Each row comes from the steps of one path. Every step used is in the known rows, and no mark comes twice. Write the path behind each row, first mark first.
In the rows, zero is written as 128.
Known rows:
a-v: [117  84 139  64 134 118  99 110 143 127 119 129 176 114 151 162 171  90
 163 103 141 146 133 152 129]
r-b: [121  76 158  81 132 129  94  99 117 127 152 137 132 113 177 143 143 160
 192 134 150 106 132 157 165]
g-s: [126  51 176  90 106 131  91 115 135 132  86 174 111 121 164 132 122 134
 130  98 160 132 103 173 102]
a-x: [ 94 136 153  88 110 121 131  93 118 116  95 105 163  95 149 142 150 122
 141  90 151 143 147 142 104]
s-g-r-b-a: [132 134 136  51  96 174 112  84 105  99 168 131 114 107 169 133 105 160
 200 160 137  89 136 150 213]
e-d-r-g: [129 128 189  69  79  92 124  43 140 147 150 138 112 159 150 140  98 175
 154 170 203 172 127 143 121]
b-x: [115 120 152  86 131 130 111 105 134 135 109  91 116 107 167 148 124 145
 102 110 161 128 163 121 110]
a-x-b: [ 90 116 126 108  88 127 155 102 107 123  91 109 177  65 166 149 152  98
 153  98 135 141 186 146 114]
e-d-r-q: [145 167 141 115 129  86 124  64 146 185 155 144 153 171 127 132 115 133
 122 117 136 195 113 143  89]
q-r-x-b-a-v: [ 97 121  68 102 152 149 136 113 125 155 113 125 196  66 167 161 175  67
 118 101  88 155 157 139 185]
v-q-r: [140 126 122 107 109 114 109  94 188 171 143 136 137 132 120 127 114 136
 126  96 132 153  99 173 129]
d-e: [137  58 207  52 135 120  90 106 150 156 140 139 162 103 188 157 106 163
 103 115 161 141 127 135 117]
x-r-g-s: [126  91 164  81  64 148 106 111 129  92  99 206  66 115 111 132  93 166
 168 137 154 122 100 178 126]
x-b-a-v-q-r-d-e: [130  89  96 109 177 150 111  93 227 197 181  98 216  92 170 151 130 119
 105 163  89 137 161 145 190]
s-g-r: [153 141 156  46  45 136 129 102 134 117 131 162 114 116 110 132  89 128
 174 122 159 140 123 160 164]
a-x-r-d: [ 99 194 125 117  95 135 158 110 166 128 122 133 162 102  75 121 135 152
 163 148 124 137 125 121 129]
x-b-a-v-q-r-d: [122 116  62 129 150 150 119  97 219 179 163  94 195 107 151 140 157 100
 151 159  86 138 158 152 186]
q-r-d: [146 117 151  89 109 114 128 109 206 177 160 163 146 127 114 115 122 177
 162 149 137 147 100 147 180]
e-d: [134 124 198  87 108  97 119  60 161 190 107 128 147 148 175 138 142 138
 143 109 168 165 128 124 105]
d-r-g: [122  90 163  57  78 113 105  90 120  97 163 145 104 128 144 148  88 178
 161 171 194 148 125 164 131]
d-r-q: [140 127 116 103 128 107 105 112 127 136 171 151 147 140 121 137 106 137
 131 120 126 171 111 165  98]
r-d: [137  91 179  90 118 121 100 107 185 160 143 132 141 130 154 129 127 167
 163 157 155 137 135 138 149]
a-x-b-r-d: [108 169 119 140  95 136 169 100 137 131 138 111 166  99 137 127 135 113
 154 152 131 132 168 120 148]
q-r-b-x: [118 134 109  89 146 132 133  95 130 142 155 124 114 100 134 130 131 175
 140 124 133 105 133 142 191]
e-d-r: [125 136 166  92  96  83 137  68 152 178 138 140 155 158 142 138 117 149
 128 143 185 181  99 125  86]
g-r: [162 120 161  59  95 134 114 104 126 149 128 152 139  92 128 131 113 148
 162 115 142 135 105 133 135]

Write each row's path:
[110  70 140  93 113 152 115 113 129 142 122 106 162  84 236 157 139 126
 150 132 133 122 172 127 120] : x-b-a
[173 170 132  67  80 138 117  98 128 123 147 167 114 128  93 126  88 113
 169  98 107 155 136 179 167] : s-g-r-q
[123 117  76 102 159 123 101  83 163 145 170 131 166 121 107 141 164 105
 180 113 105 123 112 190 198] : a-v-q-r-b
[ 97  96 130 115 136 157 111 111 102 148 103 102 156  72 227 159 140 107
 107 114 125 142 186 124 138] : r-x-b-a
[129 152 113 128 132 121 106  92 160 176 124 133 132 118 111 130 116 117
  83  79 121 171 113 170 146] : v-q-r-x
[123 150  87 122 156 135 112  78 154 153 162  94 105 116 125 127 117 160
 117 119 125 107 140 161 173] : v-q-r-b-x
[139 102 157  87  64 139 126  91 109 103 150 145  98 113 179 149 102 131
 178 152 162 124 166 151 158] : x-b-r-g
[143 115 179  83 119 132 118 122 199 169 164 165 160 109 113 138  89 193
 128 172 135 135 106 114 142] : x-r-d-e
[ 99 165 112 124  84 133 170  99  95 111 114 116 167  89 152 142 139  85
 144 103 136 135 160 129 114] : a-x-b-r
[105 154  71 118 185 147  93  86 159 160 125  90 174 112 141 149 162  74
  82  88  93 160 126 155 158] : b-a-v-q-r-x
[125 136 136  96 121 115 126 108 136 165 118 164 139 103 120 133 129 129
 108  84 133 168 106 151 163] : q-r-x
[141 100 167  50  81 119 117  86 151 126 145 168 102 115 139 132 108 176
 175 131 158 143 119 170 180] : q-r-g
[144  68 212  69 144 123  90 102 191 176 163 135 162 114 170 142 101 189
 117 162 158 138 136 128 151] : r-d-e
[102 122 140 117  66 154 147  81  76  72  90 156  94  91 154 131 110 107
 149 119 154 117 163 175 137] : a-x-b-r-g-s
[ 84 146  90 123 150 121 144  72 113 174 116  97 205 109 183 168 166  66
  95 139 135 186 165 110 126] : e-d-r-x-b-a-v
[109 108 138  91 156 140 105  93 108 122 142  93 110 102 174 146 135 166
 143 132 152  96 169 132 163] : r-b-x
[106 161 131 108 145 105 142  51 118 160 157  95 123 142 147 138 121 173
 120 163 180 134 142 112 135] : e-d-r-b-x
[ 77 188 111 102 112 161 149 104 120 107 107 104 167  85 140 140 145 134
 137 116 118 128 124 106  90] : b-a-x-r
[107 125 131 102 118 111 114 114 105 134 135 141 141 116 130 147 108 133
  93 126 167 174 114 143 115] : d-r-x
[126 134  85 146 109 124 129 102 153 182 119 139 146  89 127 137 118  94
  96  86 109 167 152 173 155] : v-q-r-x-b
[134 165 123  61  94 157 134  86 100 100 151 119  82 101 116 133  91 154
 166 143 153  93 163 147 213] : s-g-r-b-x
[122 118 108 114  99 122 150 118 128 170 113 170 153  72 138 141 130 108
 117  92 118 164 144 154 172] : q-r-x-b
[145 126 126 102  97 145 135 112  91 160 105 153 147  49 135 142 116 107
 131 105 118 149 157 135 164] : g-r-x-b
[147 132 140  51  69 147 122  89 108 102 163 165 108 110 118 130  99 147
 215 143 147 104 128 172 217] : s-g-r-b
[144 117 144  82  91 124  96  67 177 139 153 137  95 131 126 129  94 161
 152 125 148 145 128 190 162] : v-q-r-g
[151  94 173 104 119 134 130 109 170 171 182 146 165 109 175 143  89 155
 118 175 144 128 149 115 162] : x-b-r-d-e
[ 87  95  97 106 161 156 109 113 104 134  98  93 190  70 208 176 180  57
 119 109 109 146 193 130 154] : r-x-b-a-v
[ 97 144  61 117 170 170  89  95 144 115 164  95 165 115 140 157 164 110
 179 146  88  95 122 146 153] : x-r-b-a-v-q
[154 142 109 133 116 133 127 114 114 142 156 150 142 122 155 140 120  89
 149 102  94 145 152 152 127] : x-b-r-q
[134 113 132 110  82 130 140 116 119 136 141 145 142 112 175 146 122 105
 152 123 144 130 139 133 125] : x-b-r
[108 165 121  80 149 176 128  70  73 109 142  89 164  59 167 128 146 161
 181 132 115  90 139 120 175] : g-r-b-a-x
[114 123 144  93  89 161 118 105 120  86  85 160  43 105 109 133  85 170
 120 137 158 111 135 152 121] : b-x-r-g-s
[145 164 113 113 117 131 116 124 142 139 140 173 138 125  94 134 121 128
 157  98  84 153 108 151 106] : x-r-q
